Every row comes from one small tree of marks. The marks that hang from a mark follow it in brackets, in alphabetical order. Every link used is in the known rows. Which tree was each row made from?
Known rows
dosi[tafi taleb]: [-13  -4  -4  13 -10  12  -4  -4  18  13   8  10  -8  11  16 -37 -24  11
 -12 -15  -3   5   3  -7   5 -14  11 -10 -12 -42  14 -31 -23  -5 -20   6
  23  13 -19  25   2  10  -1 -20  15  -8  -6  -8 -27   3 -13  13 -10]
bigez[batu[dosi relot]]: [ 13 -17   4  25   6  -4 -39 -18 -15  33 -19  20  19 -21  -9  -2  13 -42
  32   3 -25  -3  11  -6  10   8  18  28  -1 -17  10 -33  -8  20  -1  10
 -16  12  -7  15   5 -13   6  25   2   9 -16   9   5  18   2  11  18]
tafi[relot[batu[dosi[vopu]] lumi]]: [ 19 -16  13  53  11 -34 -25 -15  24  20 -42  10 -26   2   7 -58   9  -2
  29  13  -1 -11  -7 -10  42 -18  14   8 -25 -37  -9 -36 -18  10  -5  -5
 -21  -7  44   8  16 -14  20 -34  16  -9 -19  17   2  14   9   5 -20]
tafi[relot[batu[bigez dosi]]]: [ 25 -25   5  39  12  -1 -29 -14  -1  15 -52 -11  -8 -26   7   6  23  -5
  16  27 -13  -2  14 -12  27  11  26   6  -9 -18   2 -26 -24  14   4 -18
  -6  33  16  14  23 -12  20   3 -12   0 -10  -1  26  -5  21   0 -16]
lumi[relot[batu[bigez dosi[vopu]]]]: [  6 -35 -17  41  13  -3 -16 -29   1  21 -56  -5 -14  -7  -6 -18  -5  -3
  -5   9 -36  -5  20 -36  14   3  23  -2  -2 -19 -17  -5 -10   4 -25  -5
   4  14   0  51  -7  22  23   6  -1  -2 -22 -19  20  26   1   8 -21]
batu[bigez dosi[dudar[relot] taleb]]: [  7 -27   6  30 -13   1 -44 -18  36  18 -20   8 -21  12  -8  -9  18 -14
 -35 -11 -25   5  29 -37  -1  45  34  22 -24 -33 -15 -22 -17 -20 -35  32
  21  52  25  64   6  18  56  21 -27  15 -29 -30   0   9 -23  35 -16]
vopu[dosi[lumi]]: [-18   7  -4  14   3 -11  -1   7  16   2 -17 -11 -26   2   5 -33   1  21
  -9  -9  18  23 -26   8  14 -19  14  19 -22  -1   1 -27 -18 -34 -11  -1
   5   4  15  19   3 -23  -1  -8   2  19  -9  -2 -31   6  32  18 -33]
turemi[relot[batu[dosi[dudar taleb]] lumi tafi]]: [  4 -27  41   9  -1 -12 -65  -8  51  17 -12  32 -46  46  -6 -73  20 -25
 -10  12 -17 -13  17 -44  39   3   5  17 -37 -66 -30 -65 -72  22   0   9
  -6  17  38  35  49 -20  42 -34  43  15 -42   7  -8  19   2  40 -38]
tafi[relot]: [ 11  -3  -4  14  11  -1  -7  -5  -8  -1 -14  -1   1  -5  22   6   0  -2
  10  11   8  10   5  11  20   1  13  -7 -11 -15   2 -14  -2   8   1  -3
  -5  16  12 -12  10  -7  -4 -10  -3 -13   7  -7   7  -3  -1   2  11]
dosi[taleb]: [ -9  -2  -5   6  -3   5 -11   5  17  12  16  11  -2   5  13 -18 -16   1
  -6   0   3   9  10 -19 -11  -3   9  -6  -1 -31   9 -18 -15 -11  -6   5
   8   3   1   5  -8  12   9  -3   9   3 -13   3 -13  -8  -7   9  -3]
relot[batu]: [ -2   5   5  -1   6   0   0  -7   8  -7  -5   8  -1  -3   5 -18   6   1
  15  13  -8 -11  -3  -6  11  -6   4  -6  -2 -11  -1  -8  -8  13  18 -14
 -16  -7   1  -8   9 -11   1 -15  17 -12  -6   7   8  15  18   6 -11]
relot[batu[dosi[taleb vopu]] tafi]: [  5 -27  19  20  -7 -27 -29 -16  37  31 -14  40 -13  22   3 -68  -8 -18
  -2  -1 -18 -20 -15 -33  -2 -24  29  -7 -11 -73 -13 -40 -28  -1  -4   2
  -8  -2   6  32   2 -18  30 -23  17 -15 -25   3  -2  15  -9  15 -36]
vopu[dosi[batu lumi tafi taleb]]: [-45  -6 -11  49  -8   1  -3  -6  37  11 -15  26 -28  30  25 -95 -25  42
 -21  -5  17  30 -20 -14  16 -32  36  -1 -38 -38  23 -64 -56 -38 -26   3
  23  13 -13  59   9  -5   7 -46  26   1 -21   0 -61  11  17  52 -46]
dosi[batu dudar lumi vopu]: [-22   1   1  52 -14 -12 -12 -14  51  -1 -13  33 -27  61 -31 -76 -29  20
 -11 -15 -14  11   3 -21   1 -13  25   1 -24  -9  -9 -24  -8 -43 -53  18
   5  -7  17  58  -6  28  19 -44  15 -27 -25  -8 -35  29   3  35 -34]
batu[bigez relot[lumi tafi]]: [ 33 -11  21  26  12 -30 -47 -17   8  27 -33   0 -35 -13 -19   7  26  -5
   1  24 -28 -20  20 -19  23   6  13   9  15   2   3 -15 -27  43 -41 -11
 -17   7  22  33  54  -3  24  -4   5  51 -12   4 -26  -1 -24   4 -25]
tafi[relot[batu[bigez]]]: [ 15  -2   6  41   9   4 -18 -16   2  -5 -32  -2  -6 -30  10   7  10   5
  14  34 -13   3  18  -6  22   6  26  -8  -4  -9   2 -15 -20  20   0 -29
 -15  25  12  -1  24  -4   6  -8  -4  -2  -7   0  20   2  26   2 -15]
batu[bigez relot[tafi]]: [ 29 -12  19  10   9 -14 -41 -17  -9  16 -34   3 -10 -23 -11  26  13  -7
  -4  15 -35 -20  26 -21  -3  11  27   6  23   0   3  -6 -12  31 -31  -6
  -4  23  -6  37  36  -7  19   6   1  32  -1  -9  -7   0 -24   9 -20]
tafi[relot[batu[bigez] lumi]]: [ 22  -5   9  49  10 -13 -27 -11  11   5 -39  -8 -30 -26   2 -14  24   6
  26  35  -3   1  15 -11  43   4  19  -8 -10  -7   3 -20 -31  34  -7 -38
 -21  11  37  -4  36   3  10 -21   8  14 -18  14   4  -2  25  -2 -25]
turemi[relot[lumi]]: [ -4   1  13  -1  -4 -15 -28  18   8   2   2  -7 -17  11  -7 -22  18   2
  -3  -1  17   4  21  -8  28  11 -11  16 -21  -4 -10  -8 -36   6   1   6
   0  -5  27   2  37  -2  11 -10  20  22 -22  10 -10   4   7  15  -1]
lumi[relot[tafi]]: [  6  -9 -12 -19  16  -9  -4 -21  -8   2 -17  -3 -19  25  27  -8 -15 -12
  -9  17 -12  -5  -1 -19  15  -7  14 -18  -3 -18 -17  -8 -16  33  -6  -5
 -15   9 -15  19   7 -14 -10 -19  15 -12  -6 -21  -3  25 -27   3  -2]
dudar[relot[lumi tafi]]: [ 20   0  18  -4   0 -38 -23 -16  15   2 -10   1 -44  20   7 -29  31 -13
  -7   3   0 -11 -14   1  28  -1  14  -8 -22 -28 -21 -11 -28  31   0   3
 -21   1  27  10  39 -34  26 -35   6   6 -23  -3 -14  28 -27   3 -16]
vopu[dosi[tafi taleb]]: [-26 -12  -1  19  -3   7   1  -5  25   3  -5  16 -14  -2  32 -47 -15  20
 -19  -8   9   7 -14 -13  11 -21  17   3 -23 -36  10 -40 -34 -13  -8   4
  30  14 -11  35  -9  -3  -1 -14  10  10  -4 -21 -33  -3   9  26 -29]
dudar[relot[batu lumi]]: [ 14   8  12  10   5 -24 -15 -18  22 -10 -16   4 -31   4   0 -37  28  -8
  14  17  -2 -14  -5  -5  33   3  13  -5 -26 -24 -18 -15 -27  25  12  -9
 -29 -12  36  -4  28 -25  20 -30  17   3 -30  12 -10  43   8  13 -17]
batu[bigez dosi[taleb] relot[lumi]]: [ 24 -32   8  52   0 -19 -58  -1  13  45 -40   0 -26 -22 -15  -9  15  -8
  -3  12 -21  -6  34 -41  19  11  22  32   8 -20  18 -36 -29  13 -45  10
  10  21  32  43  33  27  46  31  -7  55 -27  24 -31 -16 -24  22 -16]
relot[batu[dosi[taleb vopu]]]: [  0 -18   3  34 -11 -13 -20 -15  35  27 -13  31  -5  13   0 -60 -12  -8
   5  -2 -15  -7  -4 -29  -7 -16  21  -2 -10 -60  -3 -36 -16 -18  -6  10
  11  -1   6  26 -13   3  30  -5  16 -12 -24   8   0   9   0  15 -23]

Which tree is each row?
[  1 -24   4  42 -14  10 -39  -1  39  40 -21   6 -37  27 -26 -35  -3   1
 -33 -11 -19  26  12 -34  -8  14  26  20 -10 -18   5 -41 -27 -33 -58  21
  33  37  28  67  15  32  47  14 -10  22 -26  -6 -28 -10   6  30 -32] : batu[bigez dosi[dudar lumi taleb]]
[ 28   0  29   9  19 -38 -40 -13   5  19 -23   7 -36   5  -3 -18  17 -12
  11  19 -12 -27  10 -10  27 -13   9   7   7 -15  -3 -23 -22  50 -24  -4
 -27 -10  21  16  50 -21   8 -25  19  29  -9  19 -30  15 -24  11 -19] : batu[relot[lumi tafi]]
[-15 -19   9  58 -25  -3 -26 -44  45  26   0  50  -8  35  -2 -80 -22 -28
  -8 -39 -34   8   1 -22   8  10  30   8 -50 -71 -24 -54 -22 -12 -36  46
  18  33   2  70 -19   9  37 -32  -2 -34 -22 -48 -18  50 -15  25  -2] : bigez[batu[dosi[dudar[relot] tafi taleb vopu]]]
[-11 -12  12  37  18   6 -10 -23  25 -23 -35   8 -19   8  44 -32 -12  13
 -16   8   5   9  -3   4  45  -2   9  14 -40 -16 -13 -38 -18   8 -14   7
  10  44   6  34  10 -15  -8 -35  -3  -8  20 -39 -12  12  23  29 -21] : vopu[dosi[dudar tafi[relot]]]
[-12 -11  11  31 -10   9 -30 -14  53  23 -21  25 -47  44  -1 -88 -12   4
  -8  -9 -18   7 -10 -14  29 -14  18   3 -32 -57   1 -75 -47  -9 -36  11
  15  15  12  63  26  -3  22 -35  28 -15 -23   3 -37  34  25  53 -40] : relot[batu[dosi[dudar lumi tafi taleb]]]
[-28 -15   2  83   3  10 -25 -22  38  -8 -59  10 -40  20  18 -53  -9  42
 -19  10  -9  35   9 -11  48  -9  42  14 -50  -3   3 -50 -50 -23 -50  -2
  21  44   1  79  32   2  14 -47  -3   1  -3 -31 -35  11  34  46 -50] : vopu[dosi[batu[bigez] dudar lumi tafi[relot]]]
[  2  -5  24  -4  -1  -2 -42  -6  10  -6 -12   5 -13  -7  -5 -10  22  -1
  -9  14 -18  -4  22 -23  16  10  13 -11 -12 -21 -21  -9 -53  19  13 -12
  -6  17  -4  22  52 -21  24 -13  18  12 -24 -16  14   8  13   9 -37] : turemi[relot[batu[bigez] tafi]]
[-11 -11  -4  59 -19 -22 -26 -12  26  43 -32  21 -26  27  21 -76 -40  13
 -12 -23   6  31  -8   2  22 -25  31  -3 -33 -71   9 -69 -36 -26 -53  26
  30  18  19  61  11   2  20 -37   7 -29 -20  -9 -36  13  -2  22 -15] : batu[dosi[lumi tafi[relot] taleb vopu]]
[ -7 -33   3  56 -22  -8 -20 -14  27  45 -22   8 -13   0  -8 -38 -21  10
 -27 -26 -22   5   8 -24  -6  -2  15   2  -6 -39   7 -25 -17 -23 -54  22
  47  30  -7  73  -1  35  44   1 -12   5  -9 -23 -13  -6 -17   9 -24] : batu[bigez dosi[tafi taleb vopu]]
[ 12 -31  27  21  -5 -16 -66   0  38  39 -20   8 -39   3 -12 -47  34  -5
 -11  13 -16 -10  13 -46  32  13  20  10 -20 -52 -16 -49 -86  14  -5  -6
   4  18  25  40  60 -19  51 -10  26  43 -46  10  -3   0   2  16 -50] : turemi[relot[batu[bigez dosi[taleb]] lumi tafi]]
[ -6   3  -5  61  -7  -5 -32 -19   5  13 -55   4 -16  11 -17 -30 -11  29
  -2   2 -25  16  27  -8  20  -4  38   3  -2   7  26 -37 -35  -5 -63  -2
  10  12 -17  77  50  12  17 -22  11  11 -18   0 -53  25  -6  44 -25] : dosi[batu[bigez relot] lumi tafi]
[ 15 -23  18  66  -1 -19 -52 -21  32  41 -55   6 -28  15 -48 -19  -7   4
 -15 -10 -42   5  31 -28   1  16  28  42  -2   1  -8 -29  -2 -21 -89  29
  17  24  36  91  22  27  46  12 -18  19 -17 -13 -24  17  -1  36 -31] : batu[bigez dosi[dudar lumi vopu] relot]
[ 27  -6  11  43   9 -21 -33  -5   2  20 -32 -13 -24 -32 -27  15  21   5
   4  20 -13 -13  37 -19  19  14  10  21  14  23   9  -7 -14  30 -42  -8
  -6  10  27  22  36  13  23  10  -6  46 -11  11 -20  -2 -13   8 -12] : batu[bigez relot[lumi]]
[ 28 -24  23  37  18 -12 -35 -15  34   9 -46   7 -35  16   7 -40  28 -20
  23  30  -7 -12   4  -9  64   2   3  19 -29 -26 -19 -46 -28  25  -4  -9
 -25  11  48   8  31 -15  21 -29  13  -7 -15  15  11  18  26  27 -16] : tafi[relot[batu[dosi[dudar]] lumi]]
[-17 -17   3  75 -15  -1 -27 -31  59  -7  -5  41 -15  35 -19 -49 -19   8
 -32 -13 -31   6  39 -52 -16  24  56  -4 -31 -35 -16 -15 -17 -38 -44  32
  18  30  18  72  -4  48  55 -21  -9 -13 -28 -39 -15  26 -30  37 -26] : dosi[batu[bigez] dudar[relot] taleb vopu]
[-19  -1   2  48 -13  -9 -18 -11  57  16   8  36 -34  47 -27 -68 -42  10
 -26 -16  -9  21   8 -27 -16 -11  25   3 -19 -40  -5 -35 -15 -39 -59  28
  19   6  29  50 -13  32  24 -28  19 -18 -21 -13 -39  19  -1  25 -28] : dosi[dudar lumi taleb vopu]
[ 22   2  21  20   9 -26 -41 -24   1  26 -11  23 -16  -5  -9 -33  11 -37
  31  26 -17 -17  -1 -11  27 -16  13   3   0 -26  -2 -32 -28  55 -12  -6
 -39  -5   8   6  31 -24   3 -23  31  13 -16  16 -22  29  -9  -5 -13] : bigez[batu[relot[lumi tafi]]]
[-13  -7  10  19  -8  21 -11 -15  40   1   8  28 -19  32  12 -44 -29   4
 -19 -10 -14   4  10 -12   4   1   3  -7 -16 -30  -3 -36 -18  -1 -35  13
  27  19  -5  44   0  23   6 -29  16  -9   4 -19 -27  15 -10  33 -15] : dosi[dudar tafi taleb]
[  3   6  17  10  -3 -13 -38 -30  56  -5  -2  34 -55  54   6 -74   1  -4
 -21  12 -15   5  -4 -28  10  -3  51 -14 -36 -67 -25 -62 -49   6 -21  11
 -18  14  31  41  34 -32  32 -56  32 -21 -43 -14 -37  56  -5  39 -42] : dosi[dudar[relot[batu tafi]] lumi taleb]
[ -7 -17  18  63 -11 -14 -50 -23  49  37 -34  37 -37  40 -16 -74 -35   2
 -15 -25 -29   6  16 -19   7  -9  33  23 -22 -50   1 -69 -20 -14 -88  45
  28  20  21  94  18  22  32 -21  15 -12 -20  -9 -59  36 -14  56 -25] : batu[dosi[dudar lumi tafi taleb vopu] relot]
[ -8 -20  15  56  21  16 -18 -27  31 -22 -53   4 -29 -15  29 -33   5  15
  -5  28 -20   2  13  -8  48   0  24  11 -37  -9 -17 -40 -35  14 -18 -17
   7  48   9  47  19  -7   9 -36  -3   5  11 -35   0  17  43  36 -47] : vopu[dosi[dudar tafi[relot[batu[bigez]]]]]
[-23  -2  -4  25   1  -1 -12  10  32  13   2  10 -31   4  15 -60 -14  18
 -19  -2  15  30 -23 -18  -3 -18  31  13 -28 -29   9 -47 -31 -38 -17   7
  18  10  18  22  -6  -6  12  -8  12  16 -21   3 -49  -1  20  25 -36] : vopu[dosi[lumi taleb]]
[  4  -5  23 -17  -2 -29 -32   2   9  10   3   2 -29  19  -5 -30  24  -5
  -8   7   2  -1   6  -6  33   5 -13   2 -17 -24 -21 -17 -52  25   6   4
  -9  -7  22   8  51 -25  13 -33  23  18 -21   4  -9   8  -6   3 -17] : turemi[relot[lumi tafi]]
[  1 -15  21  33 -11 -24 -39 -26  61  -6  -1  50 -47  68   7 -79   2 -13
 -21   9  -9  -9  11 -41  31  -1  34  -7 -40 -51 -23 -48 -49  12 -22  11
 -19  13  28  45  32 -10  38 -56  21  -7 -42  -9 -37  36 -31  43 -30] : dosi[batu dudar[relot[lumi tafi]] taleb]
[ 14 -23  22   0  -2  -8 -53  -9   7  15 -33  -5 -13  -5  -8 -10  37  -8
 -10   9 -25 -11  18 -29  18  21   9  12 -14 -31 -21 -25 -59  13  14   2
   0  22  -3  38  53 -31  31  -1   8  28 -32 -10  29  -2  11  14 -39] : turemi[relot[batu[bigez dosi] tafi]]
[-10 -32 -17  60  -6   2 -33 -21  36  40 -40   9 -47  42 -18 -49 -43  -4
 -39 -15 -31  26  23 -55  -5  11  39  15 -16 -30 -15 -37 -21 -30 -81  26
  34  41  23  99  -9  53  43   5  -4   1 -32 -30 -26  20 -11  34 -28] : batu[bigez dosi[dudar lumi[relot] taleb vopu]]
[ 12 -32  16  80 -10 -29 -52 -21  29  58 -45  11 -33  -7 -23 -43 -12   2
  -5 -15 -26 -10  35 -34  22   0  22  21   5 -35  14 -41 -34   7 -80  20
  26  15  21  76  30  36  49  -2  -1  31 -27   2 -44   5 -28  25 -28] : batu[bigez dosi[tafi taleb vopu] relot[lumi]]
[-14  -6  17  60   1 -12 -25 -38  32 -12 -35  43  -4  40  -8 -57 -33  10
  -1  -4 -39 -15  33 -21  15 -12  20   4 -16 -17  -6 -29  -4   4 -57  23
   6   5 -11  80  12  26  12 -40  14 -27  -1 -23 -23  44 -26  48 -15] : dosi[batu[relot] dudar tafi vopu]
[  0 -14  24  52   8 -13 -21 -30  53 -21 -43  -1 -59  -3   2 -52  34  18
 -16  12 -22  -8   0 -18  49  11  12  17 -46 -10 -28 -32 -46  23 -23  -9
   1  30  34  53  39 -13  33 -38   3  26 -20 -32 -20  40  28  39 -60] : vopu[dosi[dudar[relot[batu[bigez] lumi]] tafi]]
[  3 -15   4  89  -3 -24 -13 -29  31  15 -51   6 -26  14  -1 -54 -17  30
   6   3 -12   8  18 -13  42 -11  26 -13 -26 -18   6 -20 -35   6 -53 -13
   7  12   6  51  28  26  20 -53   2  -9  -8 -12 -24  10  -1   7 -25] : dosi[batu[bigez] tafi[relot[lumi]] vopu]
[  4 -14   3  34 -11  -6 -27 -12  16  30 -50 -15 -34  -3 -15 -39  18  24
   1  -6 -21   9 -15   4  25  -7  15   8  -6 -11  13 -41 -46  -2 -35  -9
  15  10  -2  62  39 -15  26 -16   4   7 -21   3 -20  22  29  17 -42] : relot[batu[bigez dosi[lumi tafi]]]
[ -3   6   6  67  -4 -16 -20 -26  25  13 -48   1 -32  -3  -1 -55 -20  34
   8   1 -17  22  -1   7  24 -22  34 -19 -16 -29   0 -38 -35  -2 -50 -17
   6  13   8  55  33   4   7 -51  11 -28 -13 -19 -26  33  24   3 -35] : dosi[lumi tafi[relot[batu[bigez]]] vopu]
[ -6 -18   2  35  -3   9 -18 -24 -13  25 -26  12   7  -6  25 -30  -2 -23
  26  -3  -7  19 -14  15  41  -9  15   1 -31 -43   7 -48 -28  24   0   2
   0  28 -16  13   5 -17 -11 -22   2 -23   5 -18  10  15  19  -6   8] : bigez[batu[dosi[tafi[relot]]]]
